Known rows, with every way that one mark hangs from another:
{metir {betuz {vore mola}}}: [ 0.84  0.36 -5.05 -2.34 -2.14  0.91  0.18 -1.23  2.34  1.10  0.84 -0.20
  3.18  0.00 -1.52 -0.71 -0.01 -0.21  4.69 -1.78  4.82 -4.33  0.72 -2.97
 -3.20  3.23  0.20 -2.69]
{mola kirugu {vazu {teno pinel}} vore}: [ 1.06  1.77 -3.67 -0.88 -0.88  0.40 -0.59 -0.40 -0.89  1.27 -0.45 -0.22
  2.15  3.12 -0.40 -0.48  0.14  1.81  1.64 -2.31  1.27 -1.80 -0.80 -0.51
 -3.29  0.43  1.41 -1.38]
{betuz gipep metir {vore {mola tazesiv}}}: [ 1.57  0.63 -4.90 -3.15 -3.56  0.63  0.77 -1.68  1.98  1.20 -0.54  1.11
  2.82 -0.38 -1.57 -1.51 -0.24  0.36  3.92 -2.36  3.15 -4.19  1.35 -2.85
 -3.98  2.35 -0.02 -0.99]
{mola kirugu tazesiv vore}: [ 3.43  1.47 -3.64 -1.47 -1.91  0.39 -0.22  0.64  0.52  1.18  0.75 -0.37
  2.72  1.10 -0.30 -0.39  0.43  0.07  3.52 -0.35  2.52 -2.98 -0.80 -0.58
 -0.94 -0.72  1.49 -2.36]
{kirugu {mola tazesiv vazu}}: [ 2.92  1.76 -0.94 -1.96 -2.07 -1.18  2.31 -1.23 -0.31  0.58 -0.71  0.65
  2.05  2.04 -0.08 -0.34  2.40 -0.32  3.14 -1.55  2.08 -1.65 -1.83  1.09
 -1.68  0.14  0.46 -0.96]
{vazu {mola kirugu} {teno pinel}}: [ 0.04  2.04 -2.07 -0.26 -2.67  0.46  0.90 -1.49  0.21  1.21 -1.06  0.24
  2.46  3.08 -0.47 -1.05  0.30  1.45  1.48 -3.05  0.98 -2.17 -1.14 -1.21
 -3.61  1.71  1.07 -0.99]
{metir {betuz gipep {vore {mola kirugu tazesiv vazu}}}}: [ 2.42 -0.10 -3.02 -3.62 -3.82 -1.40  2.97 -1.98  1.02  0.81 -1.49  1.11
  2.20  0.51 -0.30 -1.07  1.48 -0.22  4.09 -3.43  2.43 -2.65  0.24 -0.97
 -3.45  0.63 -0.85  0.15]
{mola kirugu tazesiv {vazu {teno gipep pinel}} vore}: [ 0.47  3.20 -2.71 -1.67 -1.76 -0.63 -1.10 -1.81 -1.07  1.81 -0.48  0.81
  1.81  4.17 -0.96 -0.16 -0.44  1.21  1.28 -2.52 -0.59 -0.74 -0.76 -0.28
 -3.37 -0.61  1.54 -1.40]
{tazesiv {mola kirugu {vazu {teno gipep}} vore}}: [ 1.21  1.25 -2.06 -0.94 -1.06  0.07 -0.20 -1.51 -0.19  0.74 -0.42 -0.15
  1.67  4.39 -0.30 -0.45 -0.38  1.23  1.75 -2.03  1.43 -0.80 -0.55  1.24
 -2.69 -0.46  2.10 -2.62]
{betuz gipep metir {vore {mola kirugu tazesiv}}}: [ 2.19  0.30 -4.29 -3.11 -4.32 -0.08  1.68 -1.59  1.59  1.23 -1.12  0.92
  2.51 -0.09 -0.66 -1.09  0.56  0.22  4.69 -2.89  2.54 -3.61  0.99 -1.98
 -3.30  1.29 -0.44 -0.54]
{teno pinel vazu}: [ 0.07  1.00 -4.26 -0.67 -0.67  1.99  0.43 -0.31  0.50  1.38 -0.60  0.66
  2.88  1.92 -0.95 -1.29 -0.34  1.66  1.01 -2.83  1.76 -5.53 -0.02 -2.78
 -3.94  2.74 -0.72 -2.05]
{kirugu {mola tazesiv {vazu {teno gipep}} vore}}: [ 1.65  3.61 -2.04 -1.84 -1.88 -0.89 -0.79 -1.63 -1.12  1.57 -0.40  0.69
  1.64  3.34 -0.84 -0.24  0.06  0.08  2.34 -1.65  0.64 -0.49 -1.65  0.71
 -2.47 -0.46  2.18 -1.63]
{tazesiv {mola vazu}}: [ 1.93 -0.29 -1.48 -1.10 -0.46  0.47  2.00 -1.15  1.03 -0.18 -0.16  0.00
  2.38  2.74 -0.42 -0.93  1.13  1.05  1.79 -1.40  3.48 -2.49 -0.31  0.76
 -2.55  1.20  0.77 -2.50]
{vore mola}: [ 0.57  0.41 -3.95 -1.38 -0.31  1.85 -0.13 -0.76  1.83  0.36  1.15 -0.22
  3.63  1.30 -1.12  0.00  1.61 -0.15  3.47  0.13  4.04 -3.72 -0.49 -0.85
 -2.10  2.85  0.02 -4.34]
{pinel {teno gipep {vazu {mola tazesiv}}}}: [ 0.25  2.71 -1.70 -1.27 -3.42  0.95  0.59 -1.85  0.25  1.74 -2.40  1.69
  2.28  3.07 -1.04 -1.09 -0.68 -0.40  0.07 -3.87  0.14 -4.37 -0.95 -2.00
 -3.68  1.43  0.05 -1.33]
{teno gipep pinel vazu}: [-1.25  1.39 -4.54 -0.87 -0.92  2.15 -0.49 -1.52  0.39  1.90 -0.66  0.66
  2.58  2.97 -1.48 -1.33 -1.50  1.86  0.67 -3.09  0.85 -5.36  0.27 -2.84
 -4.58  2.58 -0.64 -2.54]
{metir betuz}: [ 1.11  0.11 -4.86 -1.46 -1.91  1.36  0.27 -0.87  1.62  0.84  0.35 -0.63
  2.62  0.82 -1.52 -1.78 -0.73  1.68  2.84 -1.19  4.08 -4.45  0.05 -2.46
 -3.97  2.48  0.66 -2.08]
{betuz {vore mola}}: [ 0.99  0.66 -4.43 -1.88 -1.23  1.47 -0.05 -0.70  2.21  0.96  1.10 -0.27
  3.56  0.57 -1.27 -0.08  0.95 -0.52  4.44 -1.13  4.49 -3.95  0.21 -2.14
 -2.47  3.01  0.49 -3.65]
{vore {mola tazesiv {vazu {teno gipep}}}}: [-0.55  2.71 -1.54 -2.33 -0.88 -0.51 -0.17 -2.85  0.64  0.45  0.11  1.46
  2.80  3.83 -1.52  0.54  1.82 -0.18  1.93 -1.20  0.96 -0.57 -1.32  0.27
 -3.56  1.96  0.85 -3.38]
{metir {betuz gipep vore}}: [ 1.40 -0.42 -6.14 -2.39 -3.39  1.46  0.77 -1.16  1.79  1.45 -0.71 -0.40
  2.24 -0.34 -1.87 -3.05 -2.17  2.27  2.88 -3.02  4.06 -5.27  1.53 -3.94
 -5.62  2.42  0.57 -0.46]
{betuz gipep metir vore}: [ 1.61 -0.43 -6.38 -2.04 -3.62  1.87  0.57 -1.07  1.65  1.53 -1.07 -0.39
  2.24 -0.31 -1.71 -2.98 -2.22  2.58  3.04 -3.16  3.83 -5.32  1.63 -3.88
 -5.60  2.57  0.85 -0.16]
{vazu {mola kirugu tazesiv vore} {teno gipep pinel}}: [ 0.25  3.71 -2.36 -0.96 -3.12 -0.08 -1.21 -1.79 -0.44  2.27 -0.49  0.76
  2.16  3.51 -0.88 -0.68 -1.41  0.45  1.40 -2.54 -0.53 -1.47 -0.84 -1.12
 -2.70 -0.44  2.07 -1.33]
{kirugu mola}: [ 1.85  1.04 -3.25 -1.01 -1.71  1.01  0.84 -0.70  0.46  0.95  0.05 -0.45
  2.45  1.41 -0.57 -0.82  1.03  0.56  3.61 -1.02  3.32 -3.40 -1.01 -0.30
 -2.06  1.52  0.50 -2.31]

Rows:
[ 3.15  1.38 -3.13 -1.78 -0.90  0.18 -0.02  0.23  0.22  0.84  0.51 -0.07
  2.64  1.38 -0.65 -0.63  0.44  0.15  2.35 -0.44  2.79 -2.67 -1.00 -0.40
 -1.80 -0.18  1.83 -1.99] : {mola tazesiv vazu vore}
[ 2.35  2.03 -2.35 -0.87 -3.21  0.21  0.71 -0.14  0.01  2.05 -1.21  0.56
  2.33  2.09  0.31 -1.00 -0.99 -0.71  2.15 -2.70  0.33 -4.00 -1.58 -1.08
 -1.38 -0.95  1.01 -1.34] : {teno gipep {vazu {mola kirugu tazesiv vore}}}
[ 1.86  1.17 -2.18 -2.02 -1.68 -0.13  1.15 -0.92  1.34  0.33  0.67  0.63
  3.32  1.65 -0.23  0.71  3.02 -1.04  4.16 -0.32  2.46 -2.35 -1.09  0.31
 -0.85  0.98 -0.31 -3.36] : {vore {mola kirugu tazesiv}}
[ 0.39  4.10 -2.28 -1.85 -1.73 -0.87 -1.24 -2.26 -1.68  2.10 -0.57  1.21
  1.56  3.89 -1.11 -0.23 -0.38  0.57  1.58 -2.46 -0.39 -0.60 -0.95  0.19
 -2.92 -0.29  1.50 -1.21] : {kirugu {mola tazesiv {vazu {teno gipep pinel}} vore}}
[ 3.33  2.31 -3.26 -1.57 -1.92  0.17 -0.32  0.23 -0.08  1.48  0.66  0.05
  2.46  0.83 -0.47 -0.45  0.45 -0.58  3.82 -0.22  2.72 -2.91 -1.01 -0.12
 -0.39 -0.36  1.45 -2.15] : {kirugu {mola tazesiv vore}}
[ 1.94 -0.81 -3.61 -2.49 -2.32  0.38  2.32 -1.25  0.94  0.65 -1.20  0.00
  2.59  1.07 -0.08 -0.73  1.84  0.25  3.88 -2.84  2.95 -3.11  0.02 -0.40
 -3.30  1.20 -0.60 -1.35] : {betuz gipep {vore {mola kirugu vazu}}}
[-0.24  1.34 -3.29 -2.58 -2.87 -0.88  0.61 -3.01  0.91  1.17 -0.77  0.26
  2.10  2.83 -1.04 -0.13  0.36  0.32  3.95 -3.71  2.15 -1.37 -0.39 -1.27
 -4.53  2.14  0.56 -1.65] : {metir {betuz {vore {mola kirugu {vazu {teno gipep}}}}}}
[ 1.78  2.68 -2.42 -1.11 -3.81  0.71 -0.07 -0.63 -0.56  2.27 -2.37  1.00
  1.99  2.75 -0.07 -0.67 -1.05 -0.91  1.09 -3.71 -0.12 -4.13 -1.16 -1.26
 -2.00 -0.73  0.53 -1.07] : {pinel {teno gipep {vazu {mola kirugu tazesiv vore}}}}
[ 1.14  1.46 -3.49 -3.27 -3.28 -0.71  1.23 -2.36  0.99  0.82 -1.53  1.74
  2.35  1.10 -1.37 -1.27  0.55  0.83  2.82 -3.45  1.98 -2.01  0.41 -1.96
 -5.30  2.48  0.64 -0.04] : {betuz gipep metir {vore {mola tazesiv {vazu teno}}}}
[ 0.82  3.48 -2.69 -1.06 -2.54  0.54 -1.65 -1.32  0.52  1.80  0.20  0.45
  2.53  2.65 -1.53 -1.08 -1.71  0.15  1.40 -1.22  1.13 -1.92 -1.18 -1.55
 -2.94  0.45  3.20 -2.31] : {vazu {mola tazesiv vore} {teno gipep}}
[-1.13  2.92 -1.19 -2.23 -1.48 -1.13  0.29 -3.32 -0.27  0.98 -0.53  1.81
  2.44  4.70 -0.87  0.92  2.15  0.07  1.87 -2.55 -0.65 -0.04 -0.97  0.62
 -3.28  1.07 -0.29 -2.41] : {vore {mola kirugu tazesiv {vazu {teno gipep pinel}}}}
[ 0.68 -0.49 -5.90 -2.74 -2.75  1.42  0.58 -1.52  2.21  1.17 -0.21  0.13
  2.87 -0.43 -1.70 -1.90 -0.72  0.78  3.87 -2.33  4.24 -4.96  1.46 -3.21
 -4.52  3.02 -0.41 -1.75] : {metir {betuz gipep {vore mola}}}
[ 0.65  1.63 -2.59 -0.80  0.10  0.58 -0.59 -1.00 -0.23  0.77  0.11  0.53
  2.20  3.59 -0.88 -0.82 -0.53  1.66  0.60 -2.01  1.91 -1.67  0.31 -0.08
 -3.14  1.00  1.73 -2.26] : {tazesiv {mola {vazu {teno pinel}} vore}}
[ 0.12  1.41 -2.49 -1.20 -1.68  0.13  0.46 -2.15 -0.02  0.75 -1.00 -0.23
  1.88  4.21 -0.81 -0.57  0.55  1.89  1.75 -2.52  1.05 -1.14 -1.49  0.14
 -4.54  1.12  1.33 -2.04] : {mola kirugu {vazu {teno gipep}}}
[ 2.97  0.01 -3.25 -0.66 -1.07  1.16  0.26  0.33  0.92  0.64  0.67 -0.77
  2.48  1.86  0.07 -0.65  0.01  0.61  3.26 -0.64  3.53 -3.18  0.09  0.40
 -0.65 -0.39  1.35 -3.17] : {tazesiv {mola kirugu vore}}
[ 1.29  0.02 -3.96 -2.58 -1.90 -0.03  1.27 -1.52  1.65  0.79  0.07 -0.11
  2.82  0.62 -1.04 -0.59  0.79 -0.28  4.27 -2.41  4.49 -3.47  0.10 -1.93
 -3.44  2.73  0.07 -1.77] : {metir {betuz {vore {mola vazu}}}}
[-1.73  2.20 -3.28 -1.22 -0.76  0.83 -0.88 -2.83 -0.17  1.36 -0.56  0.49
  2.11  4.44 -1.95 -0.94 -0.76  2.48  0.25 -2.79  0.68 -1.81 -0.32 -1.27
 -5.64  2.36  1.02 -2.11] : {mola {vazu {teno gipep pinel}}}
[ 0.78  2.15 -3.39 -0.33 -2.71  1.08 -1.17 -0.95  0.20  1.78 -0.39 -0.74
  2.23  2.93 -0.64 -1.07 -1.54  0.77  2.19 -1.83  1.43 -2.23 -1.40 -0.90
 -2.86  0.23  2.70 -2.24] : {vazu {mola kirugu vore} {teno gipep}}
[ 3.38 -0.38 -2.20 -0.94 -0.83  0.22  1.31  0.08  0.18  0.32 -0.09 -0.69
  2.13  2.48  0.58 -0.51  0.77  0.49  2.83 -1.28  3.15 -2.28 -0.51  1.48
 -0.87 -0.92  1.23 -2.30] : {tazesiv {mola kirugu vazu vore}}
[ 2.57 -0.60 -0.92 -1.00 -1.24 -0.20  2.90 -1.04  0.60 -0.24 -0.68 -0.22
  2.09  3.05  0.47 -0.57  1.92  0.90  2.54 -1.98  2.86 -1.97 -0.74  1.65
 -1.89  0.18  0.35 -1.97] : {tazesiv {mola kirugu vazu}}
[ 2.02  0.27 -4.08 -3.36 -4.07 -0.50  1.88 -1.66  1.71  1.14 -0.72  0.94
  2.59 -0.12 -0.78 -1.22  0.71 -0.09  4.49 -2.78  2.73 -3.54  0.82 -2.06
 -3.26  1.15 -0.73 -0.78] : {metir {betuz gipep {vore {mola kirugu tazesiv}}}}
[ 2.49  0.89 -1.79 -0.79 -0.80 -0.17  0.72 -0.32 -0.06  0.18 -0.30 -0.15
  1.95  3.35  0.21 -0.42  0.73  1.07  2.09 -1.73  2.33 -0.97 -0.87  1.34
 -2.03 -0.26  2.02 -2.22] : {tazesiv {mola kirugu {vazu teno} vore}}
[ 0.97  2.95 -3.06 -1.79 -1.11  0.00 -1.59 -1.33 -0.17  1.33  0.22  0.49
  2.18  3.31 -1.54 -0.57 -0.81  0.91  1.29 -1.20  1.11 -1.16 -1.08 -0.62
 -3.61  0.25  2.67 -2.35] : {mola tazesiv {vazu {teno gipep}} vore}
[ 0.92  2.47 -1.15 -1.20 -4.18  0.24  1.51 -1.75 -0.17  1.70 -2.95  1.51
  1.99  3.36 -0.16 -0.66  0.02 -0.54  0.78 -4.40 -0.46 -3.78 -1.40 -1.11
 -2.99  0.37 -0.34 -0.76] : {pinel {teno gipep {vazu {mola kirugu tazesiv}}}}
[ 1.38  0.59 -4.66 -3.40 -3.29  0.19  0.99 -1.77  2.06  1.16 -0.16  1.10
  2.87 -0.42 -1.68 -1.56 -0.10  0.02  3.79 -2.26  3.34 -4.07  1.29 -2.93
 -3.94  2.19 -0.36 -1.26] : {metir {betuz gipep {vore {mola tazesiv}}}}
[-0.92  1.61 -3.89 -2.62 -2.13 -0.19 -0.25 -3.11  1.29  1.21 -0.20  0.46
  2.36  2.52 -1.96 -0.56 -0.45  0.51  3.24 -3.19  2.77 -1.97  0.04 -2.16
 -5.21  3.17  0.98 -2.13] : {metir {betuz {vore {mola {vazu {teno gipep}}}}}}
[-0.39  1.71 -3.00 -0.62 -2.83  2.22  0.23 -1.64  0.28  1.72 -2.43  0.70
  2.27  3.05 -1.06 -1.42 -1.31  0.39  0.14 -3.95  1.06 -5.23 -0.74 -2.31
 -4.25  2.21  0.01 -1.75] : {pinel {teno gipep {vazu mola}}}
[ 1.43  2.01 -0.72 -2.16 -1.38 -1.39  1.61 -1.61  0.40 -0.15 -0.32  1.28
  2.83  3.10 -0.05  0.91  3.77 -0.53  2.98 -1.43  1.26 -0.16 -2.04  1.24
 -2.22  1.13  0.39 -2.38] : {vore {mola kirugu tazesiv {vazu teno}}}
[ 0.95  0.89 -2.32 -0.18 -2.53  0.90  2.33 -0.46  0.11  1.52 -1.92  0.58
  2.55  2.18  0.45 -1.36  0.30  0.72  1.43 -3.94  0.79 -4.83 -1.17 -1.69
 -2.79  1.38 -0.68 -0.55] : {teno pinel {vazu {mola kirugu}}}
[-0.23  2.16 -3.93 -1.04 -1.15  0.58 -1.51 -1.58 -0.98  1.83 -0.50 -0.20
  1.85  4.13 -0.96 -0.51 -1.02  1.98  1.32 -2.63  0.33 -1.54 -0.49 -0.53
 -3.93  0.20  1.49 -1.88] : {mola kirugu {vazu {teno gipep pinel}} vore}
[ 0.20  2.53 -0.94 -2.12 -1.22 -1.32  1.22 -2.19 -0.16  0.39 -0.48  1.79
  2.74  3.66 -0.34  0.98  3.32 -0.04  2.30 -2.26  0.25 -0.22 -1.30  0.67
 -2.67  1.29 -0.33 -1.91] : {vore {mola kirugu tazesiv {vazu {teno pinel}}}}
